Each row was made from one small tree. The marks that hang from a mark follow it in brackets, in the order of their numbers. Every link used is in the known rows. Write each row's tree.
Known rows:
k524[k70 k191 k454[k679] k656]: 9 30 -4 -32 35 26 -1 24 -26 -5 -10 -1 -17 42 -31 -43 14 26 -4 4 5 -14 8
 20 20 -5 16 -37 13 13 35 34 -14 32 -20 -10 15 19 -4 -1 -32 7 4 13 13 -9
 26 14 -10 -40 -3 -37 -17 23 -28 -51 -31 -19 8 19 -17 14 -6 -27
k49[k679]: 21 22 -2 -30 54 15 -27 -5 -55 8 -16 46 19 31 -15 -15 28 13 42 4 -21 25
 31 26 15 15 41 -28 10 -3 -39 26 -11 29 30 19 -15 4 -11 -16 -17 26 -24
 -17 -17 -5 31 -4 0 -37 -26 -21 2 -4 -35 -20 -2 2 13 -23 4 26 1 -22
k191[k524[k49 k656]]: 13 33 -12 -28 22 21 9 -6 -23 -3 -31 10 -4 19 -27 -18 10 2 28 -8 -22 -5
 28 -15 -34 -1 25 -43 -43 17 -26 16 1 46 -9 17 -7 9 7 -19 -24 -3 -3 8
 -19 -26 25 13 10 -49 -17 -5 -20 -12 4 -31 -24 20 -15 14 -13 -9 -20 6
k524[k49 k70 k191 k454[k679]]: 36 20 2 -13 14 24 -2 24 -44 -24 1 12 -21 34 -25 -52 30 19 14 -1 -15 -7
 20 17 21 -4 14 -50 22 21 38 37 -10 36 -30 -12 1 26 0 -5 -38 1 -8 7 -2
 -12 13 8 -11 -44 -28 -45 5 17 -31 -69 -29 -6 -4 16 -6 26 -22 -29
k70[k601[k93]]: 18 -7 -24 -41 52 38 -6 -7 -44 -20 -31 8 11 28 -21 -13 11 6 19 10 18 13
 22 29 16 2 28 -25 8 18 -38 33 3 26 31 18 -29 3 5 -27 -27 17 -18 -22 -13
 -29 11 -27 -14 -43 -13 3 -30 -6 -44 13 -8 20 -13 -13 -5 2 -8 -18
k524[k49[k679] k656]: 15 39 -3 -19 44 22 -4 -7 -39 3 -24 28 7 21 -9 -13 30 -14 23 -12 -32 5 47
 9 -21 23 31 -48 -32 15 -28 6 1 29 -6 13 -14 30 2 -16 -21 20 -12 9 -4 -7
 30 -7 15 -22 -23 -19 0 1 -9 -35 -6 -2 -1 2 -2 3 -1 -2
k524[k49 k656]: 24 35 -11 -22 25 28 5 -1 -24 -7 -36 9 -1 19 -21 -26 8 -14 11 -21 -18 0
 37 1 -29 12 25 -52 -33 14 -27 14 0 36 -15 16 -19 16 0 -28 -22 2 -10 16
 -8 -6 27 -6 11 -26 -10 -15 -6 -1 -19 -36 -21 8 -13 6 -11 0 -8 -8
k454[k601 k679]: 33 23 -7 -45 29 3 -13 20 -37 2 -23 19 12 36 -23 -20 3 15 21 -25 -24 16 8
 22 15 9 24 -37 38 8 -3 47 -32 10 -13 18 0 16 -15 -15 -30 2 -31 -9 -15 3
 37 -6 -26 -31 -24 -15 0 -5 -45 -26 -15 16 11 -11 1 32 -2 -24
k524[k49[k679] k70 k191 k656]: 8 31 2 -18 43 16 2 9 -43 -14 -12 21 -7 41 0 -39 44 6 17 7 -18 -12 38 9
 -6 -4 22 -48 -38 19 7 13 -7 35 -10 -3 -9 34 11 -4 -39 12 -2 16 13 -2 43
 5 9 -32 -17 -43 -6 22 1 -46 -16 -35 -7 17 8 11 -18 6
k454[k601[k70]]: 46 16 -17 -52 30 14 -12 7 -58 11 -33 9 30 48 -13 -17 -19 3 24 -24 -11 28
 7 7 3 11 28 -33 25 -12 -35 68 -30 27 5 37 -13 9 -27 -15 -30 -5 -28 -15
 -26 -3 29 11 -16 -22 -14 -13 0 -14 -46 15 -11 20 -1 -26 12 29 13 3
k191[k524[k656]]: 6 29 -15 -42 33 19 -4 -3 -27 11 -33 15 7 24 -31 -19 1 14 28 2 -11 -4 13
 -2 -22 -3 31 -33 -25 4 -35 24 -5 42 14 16 0 -3 -3 -17 -18 1 -8 2 -19
 -25 30 16 2 -52 -10 -1 -30 -12 -10 -20 -19 16 -6 3 -13 -4 -8 1
k454[k601[k93] k679]: 32 0 -27 -51 43 23 -3 22 -38 -16 -41 21 6 45 -24 -13 -5 10 15 -18 -13 15
 9 26 18 1 28 -33 27 17 0 43 -35 -1 -12 24 -7 26 -13 -15 -41 12 -26 -11
 -9 -5 28 -13 -31 -35 -25 -1 -9 -6 -39 -4 -6 11 -1 -11 11 30 0 -14
k191[k524[k49]]: 35 20 -7 -25 16 17 -3 -5 -44 -7 -24 25 -2 21 -21 -25 19 8 45 -5 -28 3 24
 -3 -13 -1 24 -41 -16 9 -23 23 -5 45 5 17 -17 2 5 -16 -28 -6 -18 -8 -34
 -27 16 3 1 -56 -32 -10 -8 -15 -18 -32 -20 28 -13 -2 -5 6 -27 -5
k524[k49 k191 k656]: 26 30 -11 -29 20 24 7 13 -28 -15 -30 6 -1 34 -21 -42 15 0 0 -27 -15 -8
 35 1 -26 6 11 -52 -32 14 0 21 -11 34 -25 9 -15 26 10 -25 -41 4 3 12 8
 -22 32 5 9 -36 -11 -23 -2 6 0 -36 -36 -7 -4 16 -9 8 -18 6
k524[k49 k191 k454 k656]: 22 41 -22 -22 12 36 11 3 -29 -10 -30 -1 -9 28 -26 -35 7 -13 -4 -37 -17
 -12 35 -3 -19 22 18 -57 -11 8 10 21 -1 44 -32 11 -4 25 5 -19 -29 2 16 7
 -1 -16 9 12 8 -33 -19 -34 3 8 -1 -44 -41 1 1 21 -19 4 -3 -11
k524[k70[k601] k191 k656]: -2 15 0 -30 47 13 6 13 -31 -14 -12 -10 2 41 -11 -46 32 19 -4 23 24 -10
 11 25 13 -19 19 -33 -19 21 -10 33 3 39 9 -5 -9 12 20 -15 -34 -1 3 0 13
 -16 43 -1 -8 -39 6 -23 -35 22 -19 -15 -35 -20 -15 13 -15 0 -19 -7
k191[k524[k454]]: 20 23 -19 -32 21 24 -15 -9 -42 9 -27 24 -1 23 -31 -11 1 20 42 1 -12 13 9
 -1 8 15 33 -29 21 -8 -21 35 -3 53 18 17 -1 -11 -11 -13 -8 -1 -6 -22 -39
 -20 -4 14 -4 -61 -30 -17 -15 -14 -25 -23 -15 31 6 -6 -19 11 -3 -29
k454[k679]: 37 16 3 -38 36 18 -20 16 -41 1 -12 29 8 28 -39 -28 17 28 28 -3 -13 12 13
 30 17 5 28 -31 18 14 -12 32 -20 22 8 11 -11 1 -8 -20 -26 13 -29 -3 -14
 -18 33 -10 -16 -42 -16 -8 -4 -5 -56 -35 -13 17 5 -16 -9 31 -20 -29
k524[k70 k191 k454[k601 k679]]: 24 12 -10 -36 20 6 -4 28 -44 -10 -12 9 -6 56 -17 -37 14 28 3 -11 -14 5
 -2 22 37 -3 13 -41 53 10 42 60 -34 19 -27 -2 15 25 -13 2 -38 -3 -8 -10
 -4 11 23 17 -27 -38 -29 -48 -5 19 -30 -44 -33 -13 9 8 2 38 -2 -29
k454[k601[k70 k93] k679]: 44 -6 -26 -57 45 29 -7 24 -54 -2 -35 7 17 58 -21 -13 -20 9 21 -21 -5 24
 11 18 20 -1 25 -28 28 10 -6 61 -37 6 -6 32 -11 28 -24 -5 -49 15 -30 -11
 -20 -29 29 1 -34 -28 -14 0 -9 -15 -49 15 2 17 -8 -23 18 26 9 4

Write each row's tree:
32 42 -30 -31 11 35 10 -5 -36 7 -42 -10 4 35 -9 -7 -29 -36 5 -44 -21 14
 29 -17 -22 34 19 -57 2 -2 -18 50 -15 33 -43 30 0 36 -21 -12 -21 -9 0 3
 -22 -1 5 21 5 -11 -9 -36 2 -10 -16 -8 -24 22 -11 11 -1 -2 29 4 | k524[k49 k454[k601[k70]] k656]
2 39 -26 -34 24 30 -1 -12 -25 13 -33 11 -1 20 -35 -5 -9 8 22 -7 -8 -1 14
 -4 -7 13 29 -34 -4 -3 -23 27 0 49 3 18 11 1 -7 -11 -7 -1 5 -3 -29 -21 3
 17 5 -53 -14 -16 -27 -9 -8 -21 -26 25 2 11 -24 -6 8 -20 | k191[k524[k454 k656]]
13 41 -31 -25 4 19 17 -12 -21 3 -42 3 -6 25 -15 3 -13 -24 17 -38 -40 1
 22 -25 -25 23 23 -56 -5 4 -8 33 -8 41 -42 20 15 28 -2 -8 -17 -10 5 -4
 -28 -3 2 18 5 -39 -33 -31 -9 -7 16 -27 -33 32 -10 29 -8 -10 13 -4 | k191[k524[k49 k454[k601] k656]]
25 20 -6 -6 31 21 -11 -3 -63 -13 -2 33 -11 39 2 -38 49 6 26 2 -24 3 34
 12 23 11 23 -45 10 2 12 25 -6 42 -7 -5 -3 31 2 2 -26 12 -3 -6 -8 2 6 11
 9 -42 -42 -59 10 18 -15 -52 -19 -19 2 10 4 25 -7 -22 | k524[k49[k679] k70 k191 k454]
2 -10 -30 -26 43 37 -2 -17 -41 -16 -21 3 -12 31 -12 -8 13 14 33 39 24 2
 2 24 33 -12 29 -19 14 14 -19 38 9 40 23 9 -2 1 5 -6 -20 -1 -2 -30 -32
 -31 -15 -1 -14 -64 -20 -18 -49 2 -30 1 -7 25 -22 6 -9 -10 -3 -28 | k191[k524[k70[k601[k93]] k454]]
44 17 -2 -49 30 14 -11 24 -54 12 -19 8 24 47 -24 -21 -15 17 21 -23 -15
 26 6 14 16 7 23 -34 33 4 -10 71 -39 17 -4 26 -5 19 -26 -7 -38 2 -32 -8
 -22 -17 40 8 -28 -29 -13 -11 -4 -17 -53 -2 -12 20 6 -23 7 31 2 -5 | k454[k601[k70] k679]
22 47 -19 -29 9 23 14 5 -18 -4 -32 -4 -8 24 -24 -8 -8 -19 2 -46 -43 3 27
 -3 -12 32 17 -60 12 21 13 33 -17 16 -59 12 15 44 -7 -11 -24 2 -3 14 -7
 5 12 0 -5 -22 -25 -34 1 2 -15 -46 -28 15 0 24 -7 4 12 -23 | k524[k49 k454[k601 k679] k656]
12 51 -14 -13 29 31 -1 -19 -37 4 -21 25 2 17 -10 -2 15 -24 20 -23 -32 6
 47 5 -14 38 32 -54 -13 9 -19 11 8 36 -16 12 -2 32 -4 -10 -9 21 7 3 -14
 -4 3 -1 18 -26 -28 -38 3 2 -9 -41 -12 7 6 13 -8 -5 17 -25 | k524[k49[k679] k454 k656]
1 47 -13 -18 25 28 0 -19 -34 11 -22 25 -7 18 -14 5 17 -11 40 -11 -38 3
 43 -10 -13 29 32 -46 -23 6 -19 10 9 47 -13 13 13 29 3 -2 -12 16 8 -1
 -26 -21 -2 10 18 -46 -32 -30 -12 -12 7 -40 -14 18 -1 25 -6 -13 6 -9 | k191[k524[k49[k679] k454 k656]]
18 33 -11 -8 25 37 3 -7 -23 -7 -24 3 -17 17 -17 -27 9 -15 5 -1 -5 -9 27
 5 -8 9 30 -50 -14 7 -9 21 9 43 -29 4 -8 19 -5 -21 -12 -10 0 11 -10 11 5
 7 16 -24 -11 -39 -13 16 -24 -48 -20 2 -19 19 -10 0 5 -25 | k524[k49 k70 k454 k656]
4 28 -19 -27 31 27 -2 8 -29 -5 -24 1 -8 37 -21 -41 9 10 -5 0 8 -12 12 11
 5 -8 19 -41 -1 -3 5 33 -6 37 -14 0 1 7 -7 -7 -23 0 11 7 7 -1 20 21 2
 -36 -7 -43 -16 26 -19 -37 -32 -19 2 14 -13 12 3 -25 | k524[k70 k191 k454 k656]
33 7 -40 -50 26 32 1 29 -42 -16 -36 11 -2 54 -24 -25 -7 13 5 -35 -16 6
 10 20 28 5 18 -42 47 14 34 49 -39 8 -29 16 9 32 -13 -6 -52 17 -4 -19 -4
 -17 6 6 -28 -39 -37 -26 -1 4 -19 -18 -26 5 15 2 10 34 10 -22 | k524[k191 k454[k601[k93] k679]]
33 20 -30 -48 13 21 -5 -6 -55 20 -34 8 16 48 -17 -2 -31 4 35 -22 -20 28
 4 -10 6 16 24 -32 37 -15 -20 71 -26 41 2 36 9 8 -27 0 -17 -7 -13 -26
 -47 -19 2 34 -10 -43 -26 -26 -10 -22 -22 10 -19 38 -1 -9 0 16 19 -3 | k191[k524[k454[k601[k70]]]]
4 20 -2 -17 35 18 19 11 -32 -21 -9 -13 -9 30 -8 -51 42 -1 -7 13 11 -16
 25 14 -9 -9 12 -46 -37 31 -2 29 5 39 -9 -5 -13 26 26 -18 -37 -3 1 10 13
 -16 39 -8 1 -35 -3 -33 -25 21 -12 -32 -38 -13 -27 26 -12 -11 -27 2 | k524[k49 k70[k601] k191 k656]
18 33 -3 -13 23 33 6 6 -19 -8 -12 0 -26 18 -25 -26 17 -1 13 -4 -11 -14
 27 12 4 6 21 -51 -6 21 16 16 -3 29 -40 -7 5 31 -3 -8 -21 1 -3 26 -2 1
 12 1 -1 -30 -10 -33 -13 16 -34 -65 -18 0 -13 23 -10 0 -5 -33 | k524[k49 k70 k454[k679] k656]
6 27 -14 -13 20 33 12 -12 -25 -6 -23 5 -22 17 -17 -16 11 -2 26 10 -12
 -15 21 -12 -13 -2 26 -48 -25 9 -8 17 12 54 -21 2 8 14 -1 -3 -16 -11 4
 12 -23 -7 4 20 12 -48 -15 -32 -25 6 -4 -44 -19 9 -24 29 -12 -9 -7 -13 | k191[k524[k49 k70 k454 k656]]
15 41 -20 -44 21 14 6 23 -24 -2 -34 -3 1 49 -28 -23 -10 10 -12 -40 -26
 -4 10 11 6 15 14 -47 28 17 32 46 -30 16 -39 11 23 31 -8 -7 -35 6 9 2 6
 -5 24 11 -21 -34 -18 -33 -4 12 -8 -35 -43 -4 18 19 -7 19 13 -20 | k524[k191 k454[k601 k679] k656]
9 18 -5 -28 42 18 -3 19 -32 -8 -24 4 3 48 -19 -48 25 25 -2 10 10 -12 10
 15 3 -22 24 -34 -16 5 -3 30 -15 40 0 0 -14 9 -1 -15 -37 -3 -3 10 13 -4
 45 14 -1 -35 0 -26 -20 19 -19 -29 -26 -27 -6 9 -6 16 -14 -4 | k524[k70 k191 k656]
-3 25 -14 -23 30 24 -2 -10 -23 7 -24 7 -12 21 -27 -15 4 16 22 20 -2 -6 4
 2 2 -10 34 -35 -4 3 -14 26 3 54 3 6 13 -5 -10 -4 -8 -8 5 2 -22 -5 10 26
 8 -52 -5 -24 -33 6 -16 -29 -17 6 -12 15 -15 -9 2 -21 | k191[k524[k70 k454 k656]]
21 20 -6 -19 31 20 9 17 -32 -17 -20 3 -11 36 -14 -53 30 3 0 0 -7 -18 24
 4 -14 -15 14 -50 -35 16 4 24 -9 38 -22 -3 -13 24 9 -16 -41 -2 1 20 10
 -7 40 7 9 -30 -10 -34 -13 21 -5 -43 -33 -25 -16 20 -3 10 -24 2 | k524[k49 k70 k191 k656]
20 9 -14 -25 28 21 -15 12 -49 -11 -17 15 -6 43 -21 -47 18 24 11 4 3 1 5
 22 26 -7 22 -41 25 -8 5 42 -8 45 5 2 -9 0 -9 -10 -26 0 0 -7 -9 0 10 17
 -5 -44 -16 -44 -8 20 -34 -37 -27 -12 4 -4 -9 31 -7 -31 | k524[k70 k191 k454]
30 25 -15 -22 7 29 -3 -17 -44 -1 -21 26 -15 15 -23 -12 7 0 44 -15 -28 6
 28 -9 -4 18 24 -44 8 4 -15 30 4 48 -3 16 0 9 -5 -13 -12 -2 -6 -14 -40
 -22 -10 10 5 -57 -36 -23 -4 -13 -13 -40 -21 34 -5 9 -13 4 -13 -19 | k191[k524[k49 k454]]
4 27 -8 -7 31 32 12 -16 -25 -15 -15 -13 -18 11 -6 -21 24 -18 2 10 8 -5
 26 15 2 12 25 -47 -12 23 -17 28 25 45 -18 -2 -4 26 13 -19 -6 -9 9 10 -9
 -2 1 -10 6 -32 -3 -37 -29 18 -25 -35 -25 9 -25 29 -19 -18 -3 -26 | k524[k49 k70[k601] k454 k656]
